Each row was made from one small tree. The marks that hang from a mark follow it in brackets, in the order of their numbers. Every link used is in the known rows. Write each row's tree.
Known rows
J_444{J_144 J_166}: [-1.571  0.102 -0.993 -1.922  2.009 -1.126 -1.654  1.037 -1.650 -1.067
  0.506  4.155 -0.128 -3.714 -0.075  1.778  0.407]
J_444{J_144{J_68} J_166}: [-1.561  0.042 -0.989 -1.861  2.068  0.299 -2.026  0.864 -1.858 -0.602
 -0.270  3.052 -0.621 -4.115 -0.190  1.835  0.471]
J_667{J_137 J_144}: [ 1.285 -1.206 -0.666 -0.677  1.050 -0.804  0.306  1.182 -0.724  0.023
  0.121 -1.582 -1.713  6.095  1.677 -2.168  1.719]
J_166{J_444{J_144{J_68 J_667}}}: [ 0.089 -0.095 -0.494 -2.358  1.601 -0.454 -0.082  0.908 -1.031 -0.947
 -0.103  2.074 -0.399 -5.585 -0.529  0.657 -0.157]
J_68{J_144{J_444{J_166}} J_668}: [-0.022 -0.932 -0.755  2.999  0.756 -0.964 -1.754  0.971 -0.119  1.323
 -0.300  1.815  1.448 -1.894  0.355  0.750 -0.736]
J_444{J_144{J_68 J_667} J_166}: [-1.673  0.171 -0.976 -1.702  2.201  0.520 -0.501  0.694 -1.485 -2.586
 -0.088  2.723 -0.584 -4.743 -0.420  2.074  0.363]
J_166{J_444}: [-0.361  0.098  0.030 -2.257  1.057 -1.627 -0.367  1.216 -0.823  0.417
 -0.114  0.505 -0.431 -4.096  0.084  0.018  0.087]
J_368{J_885}: [ 1.089 -0.226  0.550 -2.785  2.176 -1.817 -0.370  1.108  1.739 -0.427
  0.680 -3.126 -1.044 -1.261  0.746  0.336  0.984]
J_144{J_68{J_668} J_444{J_166} J_667{J_137}}: [-0.540 -0.187  0.486  0.915  1.350  1.832  0.627  0.247  2.499 -1.128
 -1.230  0.409  0.346 -5.161  0.511 -0.623 -1.248]
J_368{J_137{J_667{J_144{J_444}}}}: [ 1.917  0.984 -0.390 -0.161  0.179  0.035  1.631  1.017  0.302  1.665
  3.453 -1.038 -1.401 -0.877 -1.093  2.165  0.985]
J_144{J_68}: [ 1.403 -0.094 -0.497 -1.201  1.115  0.527 -0.915  0.874 -0.630  0.224
 -1.154 -0.809 -1.754 -1.806  0.579  0.214  0.988]
J_68{J_144 J_668}: [ 1.084 -1.338 -1.074  3.047  0.674 -1.165 -1.457  1.107 -0.334  0.592
 -0.448  0.783  0.337  0.560  0.834  0.510  0.348]
J_667{J_137 J_144{J_444}}: [ 1.990 -1.033 -0.456 -0.606  0.935 -0.811  0.273  1.038 -0.113  0.852
  0.278 -0.461 -0.829  4.329  1.317 -2.461  0.724]
J_368{J_137 J_885}: [ 0.735  0.149  0.630 -2.365  1.242 -0.453 -0.623  1.126  2.466  0.306
  3.874 -3.931 -1.706 -1.747  1.915  2.479  1.049]
J_166{J_444{J_144{J_68{J_668} J_667{J_137}}}}: [ 0.010 -0.530 -0.235 -1.403  1.570 -0.092 -0.178  0.825  0.124 -0.736
 -0.342  2.195 -0.155 -5.049 -0.048 -0.092 -0.425]
J_137{J_667{J_144}}: [ 2.191  0.751 -0.606 -0.355  1.252 -1.225  2.871  1.046 -0.911  0.931
  0.312 -1.406 -1.233  1.259 -3.270  0.180  1.642]
J_137{J_667}: [ 2.259  1.265 -0.057 -0.837  1.303 -1.181  1.997  0.905 -1.153  0.848
 -0.232  0.789 -1.158 -2.042 -3.204  0.069  0.842]
J_368{J_137}: [ 1.018  0.335 -0.421 -0.842  0.073 -0.158 -0.651  1.142  0.372  0.277
  3.130 -0.091 -1.724 -1.779  1.903  2.269  0.965]

Which tree is each row?
[-1.682 -0.012 -0.696 -1.796  2.180 -0.547 -0.394  0.798 -1.616 -2.878
  0.373  4.218 -0.365 -3.102  0.198  0.814  0.145]
J_444{J_144{J_667{J_137}} J_166}
[ 1.868 -1.483 -0.380  0.852  0.903  0.771  0.041  0.808  1.652  1.444
 -0.535 -1.776 -0.696  3.471  1.364 -2.247  0.569]
J_667{J_137 J_144{J_68{J_668} J_444}}
[-0.150 -1.018 -0.454  3.111  0.928 -0.371 -0.520  0.727 -0.043 -0.478
 -0.421  1.870  1.203 -1.310  0.641 -0.211 -1.004]
J_68{J_144{J_444{J_166} J_667{J_137}} J_668}
[ 0.963 -1.216 -1.071  3.207  0.807 -0.918  0.043  0.934 -0.013 -1.397
 -0.277  0.421  0.388 -0.144  0.593  0.754  0.245]
J_68{J_144{J_667} J_668}
[ 1.287  0.694  0.566 -1.691  1.405 -0.259  1.672  1.074  2.112  1.280
  4.146 -5.375 -1.795  0.018 -0.913  2.531  1.564]
J_368{J_137{J_667{J_144}} J_885}
[ 0.173 -0.377 -0.959 -0.617  1.092  0.023  0.214  1.017 -0.056  0.868
  0.059 -2.527 -0.541  0.680  0.022  0.573  1.026]
J_667{J_144{J_68 J_444{J_166}}}
[ 1.146 -1.189 -1.219  0.837  0.931 -0.033  0.610  1.099  1.616  0.256
 -0.109 -3.799 -1.023  2.576  0.644  0.469  1.896]
J_667{J_144{J_68{J_668}}}
[ 1.410  1.049 -0.376 -0.393  1.316 -1.120  2.684  0.951 -0.777  1.445
  0.398 -0.702 -0.456 -0.409 -3.613  0.344  0.884]
J_137{J_667{J_144{J_444{J_166}}}}
[-1.801 -0.446 -0.633 -0.336  2.160  1.018 -0.649  0.563  0.165 -2.288
 -0.431  2.898 -0.240 -4.016  0.230  1.013 -0.002]
J_444{J_144{J_68{J_668} J_667{J_137}} J_166}
[ 2.224 -0.383 -0.100  0.922  0.833  0.718 -0.782  0.587  2.967  1.578
 -1.031  0.467  0.344 -5.042  0.305  0.003 -0.746]
J_144{J_68{J_668} J_444}
[ 0.163 -0.805 -0.351 -0.735  1.118 -0.642  0.015  1.042 -0.499  0.775
  0.260 -0.573 -0.610  3.653  1.184 -1.943  0.632]
J_667{J_137 J_144{J_444{J_166}}}
[-0.360 -0.051  0.062  0.729  1.108  0.971 -1.144  0.597  2.414  1.451
 -1.052  0.291  0.673 -6.002  0.106  0.725 -0.865]
J_144{J_68{J_668} J_444{J_166}}
[ 0.970 -1.440 -0.772  3.163  0.857 -0.544 -0.234  0.859 -0.283 -1.209
 -0.563  0.852  0.113  1.135  1.122 -0.431  0.081]
J_68{J_144{J_667{J_137}} J_668}
[-0.148 -0.781 -0.757  3.162  0.897 -0.760 -0.241  0.799  0.223 -0.665
 -0.137  1.408  1.472 -2.556  0.110  0.974 -0.850]
J_68{J_144{J_444{J_166} J_667} J_668}
[ 0.049 -1.241 -0.275  0.738  1.082  0.930 -0.227  0.815  1.239  1.369
 -0.547 -1.899 -0.471  2.767  1.255 -1.734  0.487]
J_667{J_137 J_144{J_68{J_668} J_444{J_166}}}
[-0.368  0.699 -0.027 -1.058  1.421  1.092  0.831  0.433  0.182 -1.560
 -0.739  0.121 -0.161 -6.169 -0.444  0.868 -0.714]
J_144{J_68 J_444{J_166} J_667}
[ 0.237 -0.109 -0.892  0.135  0.939 -1.239 -2.000  1.079 -4.045  1.072
 -0.206  2.328  0.169 -0.821  0.033  0.471 -0.299]
J_68{J_144{J_444{J_166}}}
